What can hang from each mark:
M: U
J: Q U
Q: A
W: A D
U: D J M S
D: U W

Every row comes from one small tree of marks. The marks that hang from a mark follow it in brackets, in alphabetical order. Every link used is in the known rows. Which tree was each row made from?
Known rows:
D{U{J{Q} M S} W{A}}: [ 13.8  -5.6  27.2   0.3   5.1  -2.1  11.0 -13.5  36.8 -21.0   4.9  -9.5
  14.9  -5.6   3.1   1.4  18.5   0.4   7.4 -11.0  21.1 -28.1   5.7  21.2
   5.2  17.1   2.2  13.5  20.0  -3.4   1.6  10.5  15.7   5.1 -25.5]
M{U{D{W} J{Q{A}} S}}: [ 12.3  -7.3  -5.4  11.7  -9.9  16.6  -4.4 -12.7  -4.2  16.8   3.7  -4.6
   0.2 -29.5  13.0  14.3 -14.2   3.3  15.2  -0.9  -5.1  11.7 -24.8 -13.7
  10.0 -10.9  -6.9  -8.5   6.8 -18.6  -2.7 -17.6  -4.0   3.1   0.4]
W{A D{U{J M S}}}: [-25.1   2.4  12.0   3.6   6.3 -14.7  -0.7  -0.7  22.7 -10.3   1.7  -1.1
  15.1  31.0 -14.3 -13.8   0.1  15.1 -14.2 -17.1  16.3 -26.4  20.8  26.2
 -41.3  28.0   3.9   3.4   4.2   8.5   0.2  11.8  16.3  16.4  -2.3]
U{J S}: [-21.3  -2.5  -9.4  -9.9  -9.3   8.4  -2.1   0.3   6.5   9.0   3.5 -16.4
 -11.0 -12.5   0.0  -0.9   5.7  -0.8   4.9 -10.0   6.1  21.1  16.5 -30.9
   0.4   2.6  15.2  -2.1   1.1   1.1  20.1   2.2 -25.9 -11.1  -7.8]
W{A D{U}}: [-27.1  29.2  13.0  14.3  36.0 -29.2   4.8  13.8 -25.7 -13.7  -3.8  10.2
   9.8  48.4 -27.2 -35.0 -20.6   8.8 -25.8   1.0  26.5 -36.1  14.1  33.5
 -76.4   6.8  -4.0  -1.2  -5.6   4.5   6.7   1.8  32.5  15.6   5.7]
D{U{J S} W{A}}: [ -3.8   9.9  16.7  17.8  24.2  -9.4  -4.2 -10.4  16.7 -20.9  -0.6 -21.4
  18.1  -2.5   3.9 -10.1   7.3 -11.3   4.5  -8.5  39.9 -19.1   6.2  10.0
 -25.1   4.1  14.3   5.1  23.3 -11.0   9.2 -12.1  26.6   1.4 -21.9]
J{Q{A}}: [ -3.6  17.7   3.2 -19.7  11.2  -9.8  34.8  24.6 -47.8   7.3   6.0  21.6
 -16.7  27.3 -21.9  -7.0 -19.4  -3.8  -7.3  21.1   4.7   1.9  -6.3 -10.4
 -16.1 -32.5  -6.0  -3.1  -5.8 -24.6  22.3  11.0 -16.0  -4.4   6.8]
U{D J{Q{A}} M S}: [  4.6 -32.4  -9.3 -19.9 -39.7  27.4  -1.9  -9.7  12.6  10.5   5.0   0.3
 -12.9   0.1   4.0  42.5   7.0   1.6  16.6   3.7 -23.4  19.6 -21.4 -11.9
  50.0   6.4   7.2   0.3   0.2  -0.8  -3.9   7.3 -26.5  -0.4   3.0]
D{U{J} W}: [ -2.6  27.3  24.7  11.3  25.6 -20.0  10.1  -3.0 -12.8 -29.8  -5.9  -8.5
  11.1  -2.9   4.2 -27.4   5.8 -13.0  -6.5  -4.3  34.7 -21.6   5.4   5.0
 -25.2  -1.0   7.3   9.1  -1.5  13.7   0.9  -2.5  25.4   7.0 -24.1]
U{D{W} J{Q{A}} M S}: [ 19.6 -28.2   3.2 -10.8 -28.5  18.9 -14.0 -16.2  14.2  -2.6   4.2  -6.2
  -1.8  -2.8   7.6  47.6  10.9  -6.8  26.2   6.2  -4.5  12.0 -25.0  -6.3
  50.1   5.2   6.5   3.1   8.4 -11.4  -8.6   1.5  -6.5  -4.0  -3.5]
M{U{D{W{A}} J S}}: [ -2.7 -11.0  -8.8  14.5  -2.6  16.1 -28.1 -15.2  -1.7  15.3   0.0 -17.4
   5.2 -30.7  11.0   2.6 -14.4  10.5  11.2  -1.2   4.6  15.5 -17.5   0.6
   3.0   0.9  -6.8 -12.8   9.7  -1.8   1.9 -24.4  11.1   2.9   0.4]
J{Q{A} U{D M}}: [ 12.9   3.1 -12.8 -23.0  -8.8 -10.5  16.7  16.8 -26.9  12.7  -5.3  35.1
  -9.0  28.6 -11.3  -5.1  -7.3  -8.7 -22.5  17.5 -45.3  11.1  -6.3   4.2
  17.0 -22.7  -9.6  -5.7 -32.3   6.4 -18.9  18.9 -16.8   8.0  28.6]
D{U{J M S} W}: [ -8.4  -1.3  14.0   9.0  -1.9  -9.9   9.8   1.6  38.9 -22.1   1.8  -7.2
  10.2 -12.3  15.9  -4.6  22.2   3.4   0.9 -19.9  14.1 -13.0  20.0   5.2
   6.4  22.4   1.4   8.3  10.9  14.8  -9.3   5.2  10.0   2.2 -22.0]
J{U}: [-16.8  25.5 -19.2 -12.1  16.9 -24.9   7.4  24.9 -34.0   9.9  -9.4  18.0
  -6.8  14.7 -11.2 -47.1  -7.7  -5.8 -34.8   4.2 -20.2  16.3  29.8  -7.7
 -24.5 -18.8  -4.6  -8.1 -33.5  20.9  -1.0  11.9 -15.6  -2.3  19.7]
J{Q{A} U{D S}}: [ 14.0  10.9 -28.6  -0.8  -7.0  -2.3  10.8  12.7 -18.1  22.5  -2.4  22.7
 -10.2  20.6  -4.4   5.7  -8.1 -19.7 -12.8  11.2 -41.7  13.4   0.8 -25.8
  -3.1 -29.1   5.4  -4.9 -20.4 -19.6  -8.3  -2.4 -25.7  -5.9  34.2]
W{D{U{J{Q} M}}}: [ -4.4  17.3  23.5  -6.0   1.1 -22.0  22.9   3.4   4.8 -16.2  -2.6  16.1
   4.1  26.6  -9.1 -23.6   0.8  13.3 -21.9 -15.2   2.6 -34.7  20.9  14.0
 -31.4  24.1  -3.1  13.5 -21.5  28.3  -7.5  28.7   1.5  21.2  -6.4]
D{U{J M S} W{A}}: [-10.4  -6.6  18.5   4.9   6.8  -7.3   0.1  -5.7  36.1 -22.6   3.9 -14.9
  17.0  -4.2   5.4  -3.9  17.1   3.7   3.4 -12.3  25.9 -17.2   9.3  24.8
  -0.4  17.7   3.7   5.5  22.3   1.4  -0.4   3.2  24.6   5.1 -23.1]

Write each row's tree:
[ 36.5  11.2 -16.6   6.5  11.1  -1.2 -11.9  -3.9  -9.4  12.0  -9.7  11.1
   0.3   8.0  -4.8  -1.4   3.6 -17.8  -6.9  11.0 -24.9  -2.7   3.2  -5.2
  -2.8 -15.4   1.9   5.6 -16.1  -6.4  -7.4   0.3  -4.5  -9.2  23.2]
J{Q U{D{W{A}} S}}
[  0.8  22.0  29.1   8.3  35.0 -17.2  -0.9 -10.2 -16.0 -29.7  -7.7 -15.1
  18.0   5.6  -4.6 -28.3   0.5 -14.3  -4.2   2.5  47.8 -25.2  -7.2  24.1
 -31.7  -4.3   9.4   6.4  11.9  -0.8   7.2  -5.1  39.4  10.4 -25.1]
D{U{J} W{A}}
[-23.2  -3.3 -11.4  -3.7 -13.8   9.6   8.1   3.7   8.5  23.8   7.5  -6.9
  -6.3 -38.2  10.3 -17.4 -12.5  22.8  -5.2 -16.3 -10.5  22.0  12.6 -20.6
  -3.8   2.6 -10.5 -13.8   2.1   5.6  12.4  -5.0 -24.4   1.6  -4.9]
M{U{J S}}
[ -6.7   0.7 -27.7  25.0   9.3   6.2 -27.1   7.9 -14.7   2.2  -2.2  -3.6
 -11.8   6.9   0.6  15.1  -4.0  -2.8  13.8  13.2  -0.1   9.1  -4.4  -9.2
  -3.8   0.2   0.2  -3.1   5.1  -1.0  -0.7 -27.0  11.1 -23.0  19.5]
U{D{W} S}
[  4.2  -1.8  22.5   3.0  -4.7  -7.3  25.0  -0.1  35.0 -19.9   5.2  -0.7
  10.3  -6.7  10.7   9.6  17.4  -3.0   5.3 -14.5  15.2 -18.2   8.7   0.9
   9.1   9.7   2.4  12.1  14.8  -8.3  -6.8  10.1   3.8   4.0 -19.6]
D{U{J{Q{A}} M S} W}
[ 20.5 -10.4   1.8   8.2  -6.2  22.1 -16.8 -21.9   1.3  16.1  -0.5 -11.8
   2.8 -32.9   8.6   7.9 -12.5   8.1  15.3  -1.4  -2.6   3.8 -23.1  -1.2
   8.3  -2.3  -9.3  -4.7   8.0  -7.5   4.0 -14.3   2.3   3.5  -3.3]
M{U{D{W{A}} J{Q} S}}
[-15.1  18.2   3.3  27.4  34.5 -16.5   3.5  12.0   8.7 -16.6   3.3  -7.3
   8.7  12.1  -2.2 -15.1   1.4  -1.6  -2.9  -1.4  28.2 -22.4  15.4  17.4
 -40.8   1.3   1.4   2.9  22.3 -14.7   8.7 -17.0  30.4  -6.5  -5.7]
D{U{S} W{A}}
[ 17.0   4.5  40.8 -10.7  16.2 -11.1  13.8 -12.1   5.0 -29.4  -0.1  -2.4
  17.2   1.3  -4.8 -14.7  10.4  -2.3  -2.5  -0.2  30.2 -33.1  -6.4  34.1
   0.5   6.9  -2.7  13.7   8.5   9.1   2.4  20.3  27.5  13.7 -30.5]
D{U{J{Q} M} W{A}}
[-10.3   5.3  -8.9  13.0  19.2   0.8 -14.7   7.2 -39.6   9.1  -4.7   4.5
  -1.7  -7.2  -3.8 -19.8 -28.5  18.0  -3.5  14.5   3.4   5.9 -20.5  23.0
 -15.2 -10.1 -25.1 -17.4   1.2   6.4   0.3 -21.2  27.7   3.7  10.4]
M{U{D{W{A}}}}
[ 24.9   5.9  -4.3 -15.5  -0.5 -16.0   7.6  13.1 -28.3   2.2  -5.6  29.6
   1.2  25.3  -8.0   0.3  -4.3 -14.9 -15.4  18.5 -28.4   6.6 -10.8   9.5
  15.8 -22.6 -11.6  -2.2 -25.4  -1.8 -22.8  13.9  -1.1   5.5  24.2]
J{Q{A} U{D{W} M}}
[ -1.2  -2.9  -1.1 -17.1 -14.2   8.9  18.4  -2.5   2.1  12.5   8.1  -6.6
  -9.1  -5.4  -3.9  15.4  -0.6  -8.4  10.6  -1.3   5.4  14.4   2.6 -37.1
   3.0 -13.6  16.6   1.9   8.0 -29.2  22.9   6.5 -33.5  -8.6  -9.2]
U{J{Q{A}} S}
[ -2.9   9.3  -7.3   8.6  31.0  -2.5 -33.2   4.2 -57.4  -9.2 -10.2  -1.6
  -3.3  25.8 -16.9  -4.6 -17.0  -8.8   6.4  32.7  22.1   1.1 -26.8  24.0
 -14.2 -14.5  -4.9  -6.4   0.0   3.6   5.0 -20.7  37.8  -9.9  12.5]
U{D{W{A}}}
[-13.5 -32.0 -20.6 -13.8 -36.1  26.7 -22.3  -8.3  19.4   7.9  -0.5  -9.1
 -12.7  -5.8   7.4  24.4  10.8  11.4  11.3  -1.3 -23.4  26.7  -4.5  -7.8
  45.9  22.3   6.1  -4.6  -4.4  29.0  -7.6   0.7 -17.9  -3.1   3.5]
U{D J M S}
[  8.1 -11.6  -5.7  11.1   4.9  19.0 -47.1 -25.2  -6.0  -3.2  -4.8 -30.3
   3.8  -4.5   0.2  23.6   0.4 -15.6  24.4  10.9  22.1  11.9 -24.1  -3.8
   7.5   1.2  18.8  -0.8  13.3  -9.0   6.1 -22.9  17.3 -10.8  -2.3]
U{D{W{A}} J S}
[  4.1  10.1  18.4 -29.4   0.3  -1.2  20.8  -1.6 -37.7   1.3   2.4   1.3
  -7.2   5.6 -12.8  -5.2  -9.8 -11.5  -0.8  11.2  17.5   6.3 -13.0 -19.1
  -3.9 -23.9  11.4   1.3  -7.1 -14.7  23.5  15.8 -19.2   2.8 -14.0]
U{J{Q{A}}}
[  1.0  -2.6  -3.5  -7.7 -16.6  14.5  20.4  -2.4  11.5  26.3   6.7  -1.0
  -9.5 -40.2   7.3 -11.8  -9.7  20.8  -0.7 -15.9 -15.9  13.7   8.3 -21.8
   3.4  -1.9 -10.8  -5.2   0.6  -0.4  14.5   4.5 -31.0   2.4  -7.5]
M{U{J{Q} S}}
[ 10.7  -0.6 -13.5 -23.2 -15.8  -7.1  25.3  18.4  19.4  20.1   2.5  27.5
 -12.8   1.0  -3.7 -16.6  14.7   9.2 -22.6  -7.8 -52.1   6.6  39.8 -12.5
  15.4  -0.5 -11.7   2.9 -26.7  12.9  -6.2  33.2 -43.9  -6.1  17.7]
J{Q U{M S}}
[ 25.4  -6.7   2.3   5.9  -7.5  17.1 -17.8 -20.9 -10.4  -0.3   0.5 -13.8
   0.0  -2.5   4.8  40.2   2.4 -25.1  28.8  11.9  12.4   7.5 -29.1 -24.1
  16.7 -12.8  18.8   5.7   8.6 -27.9   2.8 -15.2  -0.7 -10.0  -1.4]
U{D{W} J{Q{A}} S}
[ 19.5  -5.5 -17.7  -4.3 -10.6  -7.0   4.2  11.6   3.4  10.8   0.2  23.6
  -2.8  14.5   0.1  17.2   3.7 -11.4  -7.5   8.4 -36.8  10.8   3.0  -4.1
  21.2 -14.6  -4.3  -1.4 -14.5 -15.2 -23.1   8.6 -15.4  -4.2  28.4]
J{Q{A} U{D{W} M S}}
[ 30.4  -3.0 -17.0  -6.1 -11.0  -1.2  -2.8   4.6  11.9   9.9  -4.6  21.5
  -5.9   1.4   2.9   3.9  14.0  -2.9  -9.2   2.4 -45.9   2.1  14.0  -1.2
  27.9  -0.8  -8.5   5.6 -24.9  14.1 -21.8  15.2 -16.6  -5.5  24.4]
J{Q U{D{W} M S}}
[ -7.6 -24.3   0.8 -32.8 -33.0  11.8  21.3   1.9  25.1   9.3  13.2   1.4
  -9.5  -5.4  -2.4  23.6  11.6   8.8   8.6  -7.0  -8.9  18.7   4.4 -16.1
  35.7   4.8   4.5   1.0   6.5 -13.1  11.4  24.3 -38.1  -3.3  -9.8]
U{J{Q{A}} M S}
[ -2.3  -7.0 -12.2  17.0  -8.4  15.1 -19.5 -10.7   0.2  14.7   0.3 -13.4
   1.6 -36.9  16.6   1.4 -11.7  10.1  11.1  -7.3  -4.1  17.9 -11.8  -9.7
   6.1   3.9  -8.5 -10.8   2.9   5.7  -4.7 -23.3   1.9   1.5   0.2]
M{U{D{W} J S}}
[  0.7 -34.1  -2.6  -6.3 -15.6  19.2 -43.0 -20.0  18.4  -5.3  -1.2 -21.8
   4.8  -3.6   2.7  31.4  11.3   2.8  22.6   6.5   7.0  16.8 -18.3  15.0
  39.8  19.2   5.8  -1.9  13.8   7.9  -4.9  -5.2  11.6  -5.7  -3.7]
U{D{W{A}} J M S}
[ 12.1   0.3  21.0   3.0  -4.5  -4.6  20.4  -4.4  39.7 -20.5   5.5  -1.6
   7.1 -14.8  14.3   1.7  24.1   3.0   4.7 -16.3   8.3 -22.4  15.9   5.2
  12.6  19.0   1.4  17.0   8.4   9.2  -6.9  13.8   2.3   3.8 -23.9]
D{U{J{Q} M S} W}
[-18.7  32.9  15.4   9.7  16.7 -25.6  11.5   5.0 -14.4 -15.3  -7.0   5.2
   7.0  28.3  -8.5 -32.6  -6.8   3.7 -23.0 -12.8  16.5 -26.8  19.0   4.2
 -56.5  13.8   4.4   7.4 -18.8  23.4  -3.9  10.0  11.3  18.4  -2.7]
W{D{U{J}}}
[ -8.7  -3.9 -21.5  20.6  17.9   8.2 -36.9   2.4 -16.4   2.1  -2.0  -9.6
  -7.0  13.9  -6.3  16.5  -8.0  -4.1  15.6  19.3  10.0   7.0 -12.3   5.5
  -8.6  -2.9   1.9  -5.6  13.7 -11.0   6.3 -29.2  22.4 -20.9  16.2]
U{D{W{A}} S}
[ -7.6  -3.5  -4.1  -7.2 -15.8  11.1  24.9   2.0   5.6  26.0  11.1   0.3
  -7.2 -32.0   7.7  -2.7 -16.1  15.5   0.1 -12.7 -12.1  16.2   1.0 -23.0
  -0.9 -11.2  -7.9  -9.7   5.7 -17.9  16.0   1.2 -29.2   4.0  -6.1]
M{U{J{Q{A}} S}}
[-29.6  -4.6   2.0  -5.7 -16.4   0.7  24.4   8.2  37.6  -6.3   0.8   1.3
  -3.8  -6.8  11.6 -12.3  15.0  13.4 -11.6 -20.3 -13.0  -2.1  27.0  -2.6
   5.9  22.4   2.0   3.4   1.6  29.5  -1.8   9.9 -15.0   8.9 -14.1]
D{U{J M S}}
[  6.9  -6.7  -7.5  13.2  -3.6  15.4 -38.8 -19.3  -5.3  -2.0  -6.3 -23.1
  -1.6 -10.2   9.2  23.0   5.1 -14.3  23.3   4.9  11.6  12.0 -14.6 -18.3
  12.7   4.6  17.7   1.8   5.3   2.7  -0.3 -21.9   5.2 -13.1  -2.0]
U{D{W} J S}
[  7.9  -7.9 -23.9 -12.8 -21.4  -0.5  14.3  16.3   0.6  21.2  -1.3  28.7
 -10.3  19.9  -4.6  15.2   0.5  -4.1 -15.1   7.3 -52.7  18.7   5.9  -8.1
  21.6 -14.8  -5.5  -6.3 -19.9  -4.2 -18.4  10.4 -30.4  -1.0  34.1]
J{Q{A} U{D M S}}
[-22.4   0.0   5.4  15.3  18.4 -14.3   7.7  15.8  29.1 -18.9   5.9   0.6
   7.3  10.5  -0.9  -8.4  10.5  11.4  -3.7  -6.3  16.4 -19.4  18.9  32.3
 -15.3  16.2 -11.3   0.2  22.8  -0.3   0.4  -1.7  28.4  -3.9  -8.4]
D{U{M S} W{A}}
[ -9.9   8.4 -12.8  16.6  13.5  -0.7  -8.3  11.1 -39.1  10.0  -5.1   9.1
  -7.1 -13.1   3.0 -19.8 -26.2  18.1  -4.6  10.6  -5.3   8.1 -15.6  12.9
 -11.2  -9.2 -26.9 -15.8  -7.4  15.1  -4.3 -20.2  18.5   1.9  12.8]
M{U{D{W}}}
